Known rows, with every step that occurs:
d q y: [ 36 -11   8   4 -17  54  33 -45 -46  54  -7  30  87   5  -6  32 -46 -71
  26  53  58 -14 -51  31  65]
y u n: [ 58  -7 -19  72 -21   2  48 -81 -21  49 -43 -10 -15  21 -94 -53  -9  22
   2 -30  26  -3 -57  33  39]
u y: [ 34 -11   6  65 -34 -13  38 -49 -16  50 -21 -13   0  39 -45   4  -2 -16
  28   8  35   6 -45  18  52]
z n y: [ 19  -5  46  63 -37  -9  48 -51  -3  24 -25 -29 -47 -15 -28   5   8  25
  50  17  39  51 -11  26  67]
q y n z: [  16   -1   35   55  -44   -2   84 -102  -42   42   25   12   -8   13
    2  -22  -32   32   29   10   43  -62  -40   57   70]
y u q d n: [ 42   5  50  30 -15   6 -18 -45 -43  32 -49 -12  32  14 -43  36 -43  40
  10   9  32 -31   2  27  49]
n y u q d: [ 43  -9  13  34 -12  -7  -4 -72 -39  22 -14  -5 -15  25 -93  35 -10  17
   4  -4  35  -1 -21  19  53]
y n z: [  21   -1   36   78  -41  -18   76 -105  -34   38   12    1  -34    3
   -7  -44  -15   57   27   -1   35  -48  -35   57   66]
z n q: [ 54  -6  64  59 -10  17  61 -46 -28  27 -46 -14  11 -28 -47 -20  17 -40
  34  33  50   6 -38  20  69]
z n y u: [ 26  -3  44   7 -30 -17  -4 -65 -26  22 -30 -25 -57   7 -54 -17  -6  14
  14  -3  46  69 -27  38  67]
q d: [ 42 -17  37  76  -2  23  23 -71 -39  27  -9   2   6  11 -48  42  -4  19
  17  24  52  13 -27  10  44]
u q y: [ 34  -9  -8  19 -22  36  50 -71 -28  47   3  14  70   9 -54  76 -41 -54
  30  19  32 -40 -39  34  53]
z n q y u: [ 42  -5  42 -23 -16  24  12 -65 -53  33 -17   4  20  15 -51   5 -28 -59
   4  21  64  22 -56  35  68]
u n y q: [ 55 -10  12  88 -37 -19  98 -75 -31  45  -7 -58 -34   7 -60 -61  -6  37
  20 -11  31  69 -17 -13  50]
q y: [ 32 -13  18  31 -21  48  58 -72 -35  46   9  15  62   6 -15  62 -39 -51
  32  37  56  -1 -49  30  53]
y q d n z: [ 29   6  77  66 -36 -11  36 -70 -32  30   0 -16   2  25  -8  24 -31  66
  12  20  58 -35 -20  28  57]
y u: [ 42 -10  27  19 -15   0  -8 -83 -40  31 -25 -11 -20   3 -60 -10 -15  -8
  -2  -2  47  53 -42  42  52]
z n: [ 23  -8  51  68  -8  18  22 -39   0  25 -39 -27  -4 -17 -45  54   9  26
  40  16  31  16 -12  24  49]
z n q y: [ 41  -7  45  17 -17  50  73 -51 -41  39 -10  12  66   0 -21  38 -23 -78
  36  46  63 -17 -51  21  69]
u q y n: [ 30  -7 -10  32 -28  17  79 -88 -59  52  -3   6  24  -6 -25 -30 -41   6
  36  -5   6 -56 -15  42  63]
y n q d: [ 57 -12  46  67  -5  17  62 -75 -71  30 -18   7   1   0 -41 -45  -1   1
  19  24  50 -14 -29  11  65]

Rows:
[ 48  -6  34 -20 -18  23  20 -77 -61  37 -12  11  24  16 -47  -9 -32 -68
   0  20  67  27 -63  38  67] : n q y u
[ 40   2  69  59 -15  21   7 -43 -42  33 -42 -11  34   4  -8  33 -37  43
  22  27  46 -14  -2  20  48] : q d n
[  44   -5  -13   22  -15  -14   -8  -79  -23   33  -32  -13    2    1
 -109   20  -16  -10    4  -21   12   -9  -27   46   49] : y u q
[ 45 -13   9  67  -3  10  12 -69 -31  27 -14   0  15  13 -87  59  -7  16
  14   5  29 -24 -18  15  44] : u q d
[ 17   0  27  70 -51 -31  74 -92 -33  44  10   0 -38  30 -11 -51 -14  51
  27  -4  33 -57 -41  50  68] : u y n z
[ 54  -7 -22  47 -24  19  57 -79 -29  53 -29   3  11  31 -85 -28 -26  -1
   5 -20  35 -20 -67  32  41] : q y u n
[ 36  -9  22 -15 -18  23   4 -79 -49  38  -4   6  17  20 -44  23 -38 -41
   2  12  58  31 -54  40  57] : q y u
[ 56 -11  40  59 -11   7  60 -66 -69  35 -19   6  -1  19 -43 -49   0  -3
  18  20  49 -20 -35   6  67] : u y n q d
[ 47  -1  47 -28 -22  22  13 -66 -64  38 -23   7  35  16 -35  -7 -44 -57
   0  23  66  15 -53  39  68] : d n q y u
[ 69 -11  32  65  -4  17  50 -70 -55  31 -29   6   3  22 -83 -35   2  -7
   3  13  58 -11 -53   6  55] : y u n q d
[ 48 -16  43  71 -15  -1  49 -70 -50  27   7 -32 -23  19 -48   8  -5  39
  12  16  54  58  -9 -19  51] : n y q d
[ 32  -8   3  21 -24  30  68 -71 -70  58 -11  17  35 -10  10 -63 -44  -6
  32  17  26 -38 -23  41  72] : d q y n
[ 29  -9   8  41 -26  25  85 -89 -64  53   0   7  17  -7   3 -41 -39   8
  37   6  23 -29 -21  41  64] : q y n
[ 33   1  12  58 -42  -6  63 -96 -18  41   5  10 -11  41 -58 -12 -23  26
   7 -10  52 -53 -73  51  55] : q y u n z
[ 52 -11  64  65   2  24  38 -49 -44  20 -26  -2   8   4 -56  17  11  -7
  21  34  60  -2 -30   2  61] : z n q d
[ 26  10  62  41 -36 -16   8 -73 -29  26 -10   0   0  30 -32  30 -35  54
   7   9  50 -60 -27  49  60] : y u q d n z
[  60   -6   29   55  -30   -8   95  -70  -65   48  -33   -4   -5   -5
  -30 -116    2  -34   30   11   34  -24  -44   25   78] : u y n q
[ 18   0  27  40 -41   1  72 -90 -47  45  18  20   5  12   7 -37 -35  25
  26  15  45 -67 -43  58  76] : d q y n z
[ 60 -14  51  67  -1  23  48 -69 -55  24 -17   7  15   3 -51  -1   5 -20
  16  35  64   3 -41   6  59] : n q d
[ 37  -1  12 104 -40 -10  83 -96  -4  41  -3   1 -17  23 -54 -15  -6  44
  20  -7  43 -56 -63  46  50] : u n z
[ 36  -8  22  30  -9  -7 -11 -61 -31  18 -21 -11 -18  24 -95  46  -5  28
   8  -4  32  -5 -13  17  54] : z n y u q d
[ 39 -10  47  66 -30 -18  68 -55 -26  32  -9 -66 -39  -4 -43 -15  -1  37
  26   5  36  88   3 -15  57] : z n y q
[ 77  -5  17  60 -18   6  80 -75 -44  43 -49  -1   4  -1 -85 -95   4 -42
   8   1  47  -9 -71  25  62] : y u n q
[ 36   2   8  45 -40  -3  50 -83 -23  45  -4  17   1  41 -53 -28 -26  17
   3  -1  54 -59 -72  50  61] : d q y u n z
